Each row was made from one small tree. The marks that hang from a mark follow it in brackets, in alphabetical order. Every link used is in the known rows. Write each row's tree.
In the rows, 128 means zero.
Known rows
zaruf(daku(zolil)): [140 173 130 137 155 151 133 111 117 129 152  40  69 107 187 178 108 118
 156  84 188 156 113  89 115 140 132 132 118 110 123 148 105 124]
zolil(daku): [128 158 134 115  87 171 131 117 119 125 157  88 103  97 178 142 114 119
 128  67 173 113 108  92 102 122 135 139 117 113 111 138 146 129]
daku(zaruf): [109 191 133 129  92 128 108 126 128 124 138  70 108  70 201 111 145 110
 138  93 159 121  78 132 122 111 139 120 119  92 142 119  97 129]
mamusid(tonun(pokun(vofel) zolil)): [139 161 163 107 124 178 144 119 130 118  89 112 136  81 137 111 135 132
 183 181 119 135  51  92 144 128 141  80  90 125 171 105 131 113]
koba(pokun(narudom ranepeb vofel) resuva): [134 168 131  71 119  84 178 133 141  86 154 166 117 112 106 202 140 142
 107  76 107 142 121 155 154 150 104 111 120  63 208 133 187 173]
tonun(mamusid pokun(narudom ranepeb vofel) zolil): [ 66 136 180  64 136 175 151 110 124  79 162 165  99 119  74 141 162  94
 151 152  98 141  85 116 138 121 150 106  73 130 205 100 128 149]
savod(ranepeb(pokun)): [111 128 125 118  57 120 123 128 140 135  95  82 136  74 171 126 138 109
 132 133 158 140 124 132 124 107 146 130 122 118 148 137 148 137]
daku(zaruf(ranepeb) zolil): [102 204 112 137 124 131 136 127 138 158 140  64  96  95 227 153 127 102
 161 128 160 170 100 118 164 144 118 129 138 113 121 127  49 123]
savod(gadaman ranepeb(pokun(nasu))): [117  87 130 133  79  99 108 130 132 153 111  73 154  38 175 119 112 113
  92 137 172 136 147 127  88 101 169 134 161 119 116 121 170 116]
tonun(pokun): [121 147 160 105  81 139 126 110 140 122 130  75 112  97 155 111 147 137
 151 120 148 113  65 106 120 100 152 105  75 100 136 141 111 136]
narudom(pokun(nasu ranepeb vofel)): [141 124 148  65 122 151 118 127 108 118 114 101 136  85 163 162 167 100
  95 130 110 136  96 134  91 141 181 128 135  72 174 113 163  91]
narudom(pokun): [131 145 139 109  74 141 126 120 121 133 119  64 124  91 190 130 159 137
 123  92 141 124  57 108  96 117 173 115 116  88 143 147 115 135]
tonun(zolil): [107 168 141 114 107 149 112 104 115 104 121  98 105  79 170 108 143 116
 152 114 152 146  62 108 117 111 138 109  96 130 146 136 117 125]
zolil(daku(zaruf) nasu vofel): [120 185  88 134 104 140 121 130  99 146 174  46 132  71 199 124  84 133
 103  74 199 138 160 100 113 166 122 155 156 100  89 114 113 127]
tonun(mamusid pokun zolil): [ 78 155 179 103 114 159 132 103 134  86 143 126 111 108 111  84 155 117
 174 139 146 134  36  91 122  92 159 110  54 144 144 141  74 133]
ranepeb(pokun): [106 160 116 115  62 129 123 122 138 114 112  88 120  83 147 124 131 123
 125 104 142 138 110 114 122 106 139 125 109 107 156 129 146 120]
zaruf(ranepeb(pokun)): [ 96 167  97 115  67 140 135 135 154 142  95  97 118  94 167 135 113 124
 127 117 129 156 117 110 145 124 126 133 114 123 146 131 133 115]
zaruf(daku ranepeb(pokun(narudom vofel))): [ 88 162  85  92 133 170 163 150 133 137 119  90  94  98 152 213  71 133
 120 112 122 157 159 106 138 160 115 119 144 127 173 107 185 104]
koba(pokun(narudom nasu vofel) resuva): [117 176 132  92 152  75 184 141 102  79 148 147 147  72 124 198 120 164
 100  87 138 127 122 142 119 140 115  95 144  76 157 124 193 124]
resuva(tonun(zolil)): [129 169 131 105 125 157  97  92 113 118 122  85  98  57 147  89 134 100
 144 130 129 156  35 105 131 109 149 120 109 160 159 152 146 134]
tonun(pokun(narudom nasu vofel)): [ 96 134 160  81 144 144 155 118  96 104 151  97 129  61 134 167 129 140
 118 135 131 108 114 119 102 119 164  89 123  96 146  95 170 108]
koba(resuva(tonun(mamusid pokun(ranepeb) zolil))): [121 143 173  76 125 134 126  99 144 101 151 149 109 117  32  87 151  92
 156 160  99 147  23 120 172 116 159 132  75 150 193 179 112 167]
pokun(vofel): [123 177 135  81 108 155 114 111 130 103 117 107 119  72 182 152 135 113
 125 100 129 125  90 111 111 127 138 120 113  86 141 111 172 125]
mamusid(tonun(pokun(ranepeb vofel) zolil)): [157 147 169  91 119 178 140 124 137 117  97 130 122 101 112 107 151 111
 177 188 101 151  64 107 157 131 141 103  87 117 204 106 133 121]
zolil(daku(zaruf) vofel(pokun(ranepeb))): [119 155 126 112 110 143 136 134 151 144 181  91 104 121 151 100 129 105
 109 115 151 130 115 113 144 146 135 156  89 100 147 143 120 126]
pokun(narudom nasu ranepeb vofel): [107 144 135  74 152 149 134 124  92  94 160 124 108  69 134 181 147  98
  93 103 111 131 141 140 100 134 156 127 143  90 174  86 196 118]
zolil(daku(zaruf) nasu(pokun(narudom ranepeb))): [140 138 120 140  83 135 150 167  85 145 204  81  98 103 165 153 114 110
  95  85 165 160 201 139 101 141 116 123 154  94 137  93  89 158]
mamusid(tonun(zolil(nasu(pokun(ranepeb)) vofel))): [184 171  91 127 120 127 120 138  99 137 113 110 144  85 129  81  88 115
 122 127 143 200 154 101 115 148 120 117 113 121 146 117  99 143]
koba(pokun(narudom ranepeb) resuva(tonun(zolil))): [146 156 129  85 132  83 162 112 120  98 157 151  96  94  66 141 138 131
 128 109 108 172  65 148 172 129 111 117 118 134 219 163 161 182]
savod(gadaman ranepeb(pokun)): [121  94 123 129  55 105 108 121 163 161 108  73 143  57 177 117 116 113
 110 121 161 137 127 121 109 102 152 131 138 116 133 125 161 153]
vofel(pokun(nasu ranepeb)): [131 132 157 114 129 127 128 124 125 107 153 103 103 100 132 107 167 103
 112 128 132 133  87 122 104 103 173 138  93 106 150 143 133 106]
mamusid(tonun(zolil(vofel))): [138 199 102 123 140 153 121 105 110 127 105  99 139  66 150  82  95 128
 149 106 149 146  88  84 128 135 136 115 108 134 144 131 134 123]
nasu(pokun): [143 159 131 109  84 122 117 132 132 120 126  96 115  86 178 122 117 118
 120  96 142 144 112 119  97 106 128 100  89 100 123 137 110 135]
savod(gadaman ranepeb(pokun(narudom nasu vofel))): [ 94  82 118 100 112 112 129 134 117 146 121  94 161  23 161 174 101 113
  74 138 147 131 178 140  90 118 165 113 182 113 142  78 219 121]

Which tree is each row?
[ 80 153 116  92 127 138 144 130  94  98 128 110 135  56 126 181 120 122
  91 115 128 130 162 132 106 123 150 105 148 104 168  83 204  83] | ranepeb(pokun(narudom nasu vofel))
[120  99 121  99  75 122 110 125 169 153  91  91 153  49 182 145 115 102
  99 142 138 144 134 128 112 122 143 130 146 100 146 102 198 138] | savod(gadaman ranepeb(pokun(vofel)))
[ 70 173 151  86 133 143 125  88 138  93 142 127 132 103 103  73 117 120
 155 132 151 137  63  80 128 115 150 118  49 142 135 150  92 133] | tonun(mamusid pokun zolil(vofel))
[136 137 132  67 110 135 134 135 122 108 149 141 101  96 141 174 128  95
  96 102  96 154 157 143 110 131 126  99 106  83 183  95 163 155] | nasu(pokun(narudom ranepeb vofel))
[ 73 131 177  92 119 159 155 105 119  85 177 149  88 125  67 112 166 100
 154 130 120 141  73 111 128 100 162 111  63 137 193 125  95 171] | tonun(mamusid pokun(narudom ranepeb) zolil)
[104 124 150 115 141 126 151 129 104 104 180 100  93  92 110 130 165 117
 102 111 130 128 111 131 106 108 176 118 105 115 164 128 148 128] | vofel(pokun(narudom nasu ranepeb))
[ 94 191  80 163  93 117 147 153 124 161 120  47 123  86 199 158 120 126
 144 153 171 205 157 120 162 150 110 142 165 110 129 106  45 107] | daku(zaruf(ranepeb(pokun)) zolil(nasu))
[135 170 122 117 122 144 109 113  96  98 148 112 121  69 121  80 110  95
 120 136 135 193  84  96 103 110 142 122 111 167 118 133  88 151] | resuva(tonun(mamusid zolil(nasu(pokun))))
[102  82 113 127  61 104 132 127 139 159 139  77 130  52 158 144 111 126
  99 107 160 131 153 125 103 105 158 117 155 120 149 111 180 178] | savod(gadaman ranepeb(pokun(narudom)))
[ 79 138 191  86 152 199 148 113 100  86 158 145 134 105 111 128 120 101
 147 167 152 124  92  80 101 126 158 112  94 151 121 112 127  73] | tonun(mamusid pokun(nasu vofel) zolil(daku))
[137 174 138 117 123  58 160 134 122  92 133 125 145  85 136 146 121 159
 113  84 161 126  91 135 122 116 122 113 124  81 136 163 137 116] | koba(pokun(nasu) resuva)
[114 184 125 115 132 164 102 101  94  91 150  97 111  58 117  82 134 103
 130 120 141 174  59  86 115 116 155 151 131 170 128 133 114 153] | resuva(tonun(mamusid zolil(nasu)))
[108 203  99 156 123 125 141 137 114 161 144  45 109  86 231 156 122 118
 150 127 177 193 126 109 149 158 114 142 161 107 103 111  35 127] | daku(zaruf(ranepeb) zolil(nasu))
[ 86 154 139 115 125 174 146 108 102 106 178 105 137 103 110  92  92 134
 138 119 183 148 118  58 109 145 141 139  91 149  89 133  90 128] | tonun(mamusid pokun zolil(daku nasu vofel))
[144 136 166 143 132 187 159 137  90 132 126  94 132  90 129  95 105 139
 171 163 176 122  89  77 107 117 157 101 114 159 119 129 107  79] | mamusid(tonun(pokun(nasu) zolil(daku)))
[139 153 165 137 137 153 144 125  96 124 110  91 136  68 130  79 131 137
 176 171 153 132  65  90 117 103 166  89 106 144 142 125 100  90] | mamusid(tonun(pokun(nasu) zolil))
[ 97 156 168  91 128 167 121  86 130 101 142 111 105  80  89  69 143 103
 162 158 121 145  11  88 138  92 168 121  74 173 154 157 104 145] | resuva(tonun(mamusid pokun zolil))
[132 151 143  73 141 148 114 123 114  97 130 119 121  73 156 153 149  88
 102 120 112 136 123 132 109 128 152 141 129  87 159 100 182  95] | pokun(nasu ranepeb vofel)
[ 95 167 132 112 145 139 126 110 124  86 168 130 119 111  93  75 143 107
 118 124 140 181  91  96 130 132 149 158  71 141 146 138  96 147] | tonun(mamusid zolil(nasu vofel(pokun(ranepeb))))
[170 150 128  91  95 131 119 143 120 112 130 116 121  92 170 153 128  98
  97 118 113 179 162 132 106 144 120 128 116  73 149  93 135 140] | zolil(nasu(pokun(ranepeb vofel)))
[119 174 110 132 137 111 152 151  85 129 168  73 118  74 197 195 117 118
 119 127 160 185 178 137 119 158 106  83 157  81 128  72  74 138] | daku(zaruf zolil(nasu(pokun(narudom vofel))))
[ 83 186  97 129  67 132 132 149 156 152 102  82 118  88 190 122 120 114
 131 130 132 158 115 132 161 126 122 127 131 113 156 122  94 104] | daku(zaruf(ranepeb(pokun)))
[121 154 126  72 134 136 112  78 133 132 122  78 124  64 111  67 103 124
 145 165 130 145  37  93 150 122 148 117  84 155 154 159 140 133] | resuva(tonun(pokun zolil(vofel)))
[ 96 145 105 137 136 152 171 123  81 119 194  84 114  96 121 125  95 162
 112 106 184 153 135  74 104 151 133 118 115 148 111 130 136 137] | tonun(zolil(daku nasu vofel(pokun(narudom))))
[126 197  73 108 179 145 141 118 139 167 139  53  90 111 192 172  47 123
 141  94 175 173 144  73 140 179 112 153 124 127 102 162 104 119] | zaruf(daku(zolil(vofel)) ranepeb)
[143 138 143 141 109 152 171 130  86 128 152  90 110  96 100 113 144 143
 167 146 139 160 110 103 129 127 151 102 120 135 179 101  97 168] | mamusid(tonun(pokun(narudom ranepeb) zolil(nasu)))
[125 176 104 141 145 108 142 108 116 127 163  50 121  94 157 134 115 147
 123 115 184 172 119  79 125 151 138 138 107 106  95 140  89 133] | daku(zolil(nasu vofel(pokun)))
[151 150 147  89  94 108 133 102 143 129 137  81 124  84  94 115 121 140
 142 133 122 115  35 112 158 124 152 111 109 118 149 178 144 162] | koba(resuva(tonun(pokun)))
[170 142  96 104  92 136 126 138 110 142 167  94 121 108 150 128  73 110
  80  80 163 175 209 103  94 162 111 151 120  91 102 127 128 147] | zolil(daku nasu(pokun(ranepeb)) vofel)
[101 216  65 137 140 114 133 129 119 165 144  44 126  79 223 143  88 126
 131 114 180 192 155 101 157 181 106 148 156 106  93 120  54 125] | daku(zaruf(ranepeb) zolil(nasu vofel))
[153 128 154  76  97 144 113  99 147 137 140  76  91  86 110  97 149 103
 134 139 107 136  54 116 143 109 163 143  97 119 177 148 143 158] | resuva(tonun(pokun(ranepeb)))
[111 133 145 111 105 134 149 123 134 111 176 107  78 114 114 134 168 122
 114  97 122 131  95 123 127 109 162 124  88 106 182 131 141 165] | vofel(pokun(narudom ranepeb))
[140 198  88 164 128 166 138 138  80 153 144  67 144  65 179  88  78 134
 138 113 197 158 135  80 123 167 117 132 162 138 110 104  96 115] | mamusid(tonun(zolil(daku(zaruf) nasu vofel)))
[ 85 196 102 114 114 137 143 147 155 155  98  90 121  93 195 180 115  98
 145 172 129 186 134 125 177 154 101 124 139  98 163  97  94  89] | daku(zaruf(ranepeb(pokun(vofel))) zolil)
[159 161 125 125 120 144 140 118 112 138 123  89 139  92 109  74 108 134
 157 153 150 166 110  88 139 149 143 128 106 124 159 118  99 142] | mamusid(tonun(pokun(ranepeb) zolil(nasu vofel)))
[ 89 151 179 105 132 143 132 114 115  92 154 108 125  87 121  98 138 116
 139 119 151 111  78  93  96  95 179 122  86 120 113 133 102 107] | tonun(mamusid pokun(nasu))
[141 186  82 134 170 127 132 111  93 142 165  22 102  91 182 171  66 136
 128  74 208 177 164  71 108 174 121 155 145 105  88 139 105 124] | zaruf(daku(zolil(nasu vofel)))
[ 58 188  92 117 127 138 165 152 134 151 128  95 112  91 180 210 116 116
 137 156 130 184 161 132 178 159 105 107 158 103 179  83 110 107] | daku(zaruf(ranepeb(pokun(narudom vofel))) zolil)
[ 82 145 111 121 108 123 143 128  82 108 135  91 127  61 129 155 123 131
 100  95 152 126 154 129  95 104 156 107 142 114 158 111 167 101] | ranepeb(pokun(narudom nasu))
[146 149 164 112 112 210 162 126 121 132 112 112 130 101 133 125 113 133
 182 172 142 128  80  74 136 141 134  92 101 139 147 107 141 102] | mamusid(tonun(pokun(vofel) zolil(daku)))
